Known rows, with every step that occurs
P > K > H > X > V > U: [  2 -14 -11 -16  -3 -24 -10 -20  -2  11  -5  -8 -21   1 -23  12  21 -21
   8  17  29  18 -34  -4  -5  15  25]
L > J > D > U: [ 11  11  17 -11   8  -2 -14  28  -5   0  16  -5   4 -13  16   8   2  -9
  -7  20   9 -22  20  -9  -8  -6   3]
X > H > K: [-14   8   0  10   4   0   5  -4  11 -14  -2   4  -8   2 -28  11  24  -1
  -2 -10  12   8  -3 -12  16  -2  19]
V > X > H > U: [-20  -2   3 -13 -11 -21  -8  -5  -2 -13  10  -7  -8   2 -23  13  24   6
  11   1  16  10  -8   1  16   2  21]
H > K: [ -5   7   7  11   7   7  11   4   5 -12   2  -3 -18   9 -14   6   8  -6
  -9 -12   5   9 -13  -5   6 -11   0]
V > U > D: [  8  -3  15 -17   2 -15  -3   8  -4 -10   6 -16 -11  -9  10   4  12  -1
  12  12   3  -3   3   7  17  25   1]
P > K > H: [-13   2   2  -6  -7   0  -8 -23  -2  11 -16   1  -6   3 -26  12   2 -15
   0  16  24   6 -20  -3 -22   0  10]
X > H > U: [-13   2   3  -8 -12 -17  -4  -5   5  -6   5  -3  -2  -4 -23   5  26  14
  12  -2  13   6   0 -15  11  -2  20]
K > H > X > V: [  5  -4 -22 -14   7 -21 -15 -21  13  13 -13  -9 -20 -10 -21   8   8 -11
   7   3  22   7 -16 -14  -3   2  13]
H > U: [ -3   0  10 -11 -11 -12   1   3  -1  -3  10 -13 -12   3  -8  -3  10  10
   5  -4   7   7  -9  -7   1 -10   3]
J > D > U > V > X > H > K: [ -1  19  27 -18  -6  -4  -9  14  -7 -20  -1  -9 -22  -3 -21  13  22 -10
  -7  -8  28 -12  10   8  29  -3  24]
Y > J > D > U: [ 20  15  29 -28   1  -9 -14  23 -21   4   9 -15  -3  -2  13  -3 -15 -14
  -1   2  -1 -16  18  -4   5  -8  12]
J > D > U > V > X > H: [  3  14  20 -25 -10  -9 -18  11 -10 -11  -3  -6  -8 -10  -9  10  17  -5
   1   1  24 -19  20  11  25   5  24]
D > U > V > X > H > K > P: [ -4  13  15  -5  -2 -13 -12   0 -13 -12 -11  -4 -36   5 -33  12  21 -11
  -8   5  27 -20  -9   9  15   8  14]
D > U > V: [ 17  16  11 -17  -8  -4  -9   9 -15   2  -5  -3 -16  -6  -6  -5   5   0
  -9   3   1 -27  12  12  11   3   3]
P > K > H > X: [-10  -2   0  -6  -6  -5 -10 -22  -7   9  -8  -9 -19   5 -28  16   5 -21
  -5   9  22  11 -36  -4 -17   1   8]
D > U > V > X: [  9  13  11 -22  -9  -9 -14  11 -21  -3   0  -6 -22  -1 -10   1   5  -4
  -9   7   3 -24   5  23  16   7   6]
J > L: [  0   7   8  -6   5  11   2  11   4  -7  -5  -2  -9 -12   7  -2 -16  -3
  -2 -17  13  -4   9  10  16   3   1]
U > V > X: [  0  -1   2 -13  -1  -4   3  -4  -6 -13  -8  -8 -17  -4  -7   4  -3  -9
  -5  -5  12 -10   5  20  19  14  -5]
D > U > V > K: [ 20  13   6  -9 -12  -3  -6  13 -15  -3   8  -6 -23  -3  -4   2  -1   1
 -12   6  -2 -19  -3  16   8  15  18]
L > J: [  4  -1  -4   2  13  -1   1  10   4  -2  10   1   5 -11  11   7  -1  -8
  -7  16   2 -10  12  -9 -10   5 -10]
P > K > H > X > V: [ -4  -4 -13 -10  -5 -13 -14 -26   1  17 -14  -4 -20   0 -30  12  16 -25
   0   9  31  12 -35 -10 -11   2  21]
V > X > H: [-19  -2  -5  -5  -3 -11  -9  -6  -3 -11   1   3   1  -1 -16  13  16  -2
   8   5  11   5  -1   6  16  10  19]
P > K: [ -9   0   7   4 -11   5  -1  -6 -10   4  -1   4  -1   9 -10   5   9 -15
  -7   7  11   6 -20   3  -8   1   9]
J > Y: [ -1   2   0  -1  10  13  -5  -4  -7   1   8   6   2  -5  -3   2  -7  -2
  -6 -13   8  -6  -7   0  21   5   6]

Rows
[ -1   1  -1  -9 -16 -14   6  -5   5 -16   4  -9 -18 -10 -23   9  19  11
   5  -9  19   2  -3  -4  20  16  27] => X > H > U > V > K
[  1   3   5 -26  -5 -15  -1 -19   9   1 -17 -18 -25 -13 -29   3   0   7
   8   0  27  -5   2  -7  -4  -3  -2] => K > H > U > V
[-15   2  10 -14 -17  -9  -7 -20  -3   8  -8  -9 -16   5 -32  10  10  -6
   3  13  29  10 -27  -9 -22  -9  13] => P > K > H > U
[-11   6   2  -5   2  -4   8  -7   1 -24 -10  -4 -23  -3 -29  13  18 -10
  -6 -13  22  -2   2  11  32  12  10] => U > V > X > H > K
[ 18  14   2 -17  -9  -7 -11  -1 -11   2  -4  -9 -27  -9 -18   7  -5   2
  -6  14   9 -20  -2  11  -3  14  18] => D > U > V > K > H
[-21   5  14 -20 -13 -21 -15  -4  -1 -15   5 -15 -18  -8 -21  15  29   1
  11   2  20   2  -8  -2  23   9  17] => V > X > H > U > D
[ -2  20  12 -15  -5  -8  -9   7 -14 -15  -1  -4 -29   1 -30   9  24  -5
 -10  -1  13 -17   2  13  27   5  19] => D > U > V > X > H > K
[-16   1  11 -24 -17 -13  -5 -23  -9  -1 -13 -15 -28   2 -38  13   9 -13
   1   9  38   4 -25   7  -7   1  10] => P > K > H > U > V > X
[ -8  -1  12  22  10   1   5  -7   5  -7 -10  -6 -28  14 -17   8   4 -13
  -5  -3  21   5 -27 -10 -10  -7  -4] => H > K > P
[ 21  10   1 -18  -7 -12 -13   1 -14   0   3 -19 -39  -7 -19  11  -3  -4
 -11   7   7 -15 -17  10   1  15  17] => D > U > V > K > H > X
[ 15 -12 -15 -14   3 -22  -2   0   8   3   3   2  -1  -4   7  -5  21   1
  17  10   9   9   4   1  17  16  22] => X > V > U
[  6  -4 -21 -12  -7 -23  -7 -16  17   7   0  -8 -23  -9 -21   7  12   4
  14   8  26  15 -23 -12  -7   6  38] => X > V > K > H > U
[ -6   4   4 -15 -12 -16   2  -8   6 -10  -6  -6 -12 -12 -25   3  24  11
   7 -11  22  -5  11  -9  23   6  13] => X > H > U > V
[ 13  -4 -11  -9  -1  -7   6 -15   4  -8  -6 -20 -36 -11 -18  14 -12  -9
  -6  -6  17  -1 -20   6   2  23   9] => U > V > K > H > X
[ 17 -17 -16 -13   5 -28  -3   2   1   0  13 -12 -18  -1   4   2  21  -8
   9  -2   7  14 -16  -2  22  16  17] => H > X > V > U
[ 12  -7  -9 -27   9 -31 -18 -15  11   5  -9 -21 -30 -18 -14  12  18 -13
  14  11  25   5 -14  -9  11  21  14] => K > H > X > V > U > D
[ 15  -6  -3 -20   4 -25  -9   0   9   0  -2  -5 -10 -15   7  -1  27  -6
  16  11  14   0   4  -2  23  25  18] => X > V > U > D
[  4  -6 -14   0  -1 -10  -4 -11   0  -2   8 -18 -28  -2 -14  19 -10  -5
  -1   4   8  13 -34  -2 -12  14  18] => V > K > H > X
[ -2  11  22  -5  13  -9 -11  14  -1 -18  -1  -8 -25  -9 -12  23  17 -22
 -10  14  41 -24   9  -6   4   5   9] => L > J > D > U > V > X > H > K > P
[ -3  -2  13 -22 -12 -15   4   0  -7 -14   4 -20 -26  -1 -14   1   8   3
   0  -9  18  -2  -5  11  19   1  -1] => H > U > V > X
[  1   3  -5   1  24  11  -3   8  -2  -1  17   6   6 -15   7   9  -7  -9
 -13   5   9 -16   5 -10   8  10  -5] => L > J > Y
[-24  -2   4  12   4 -11  -4 -12   1 -17  -7  -2 -22  11 -29  19  19 -11
   4   2  28   9 -23  -3   7   5  16] => V > X > H > K > P
[ 11  10  18 -21   6  -5 -12  24 -10 -10  11 -11  -9 -14  11  11   1 -15
 -11  16  18 -28  24   8   5   4  -1] => L > J > D > U > V > X
[  9  -2   5 -10 -16  -8  13   2  -1 -14  10 -19 -29  -3  -9   2   2   8
  -1 -11  13   1 -13   6  11  10  10] => H > U > V > K
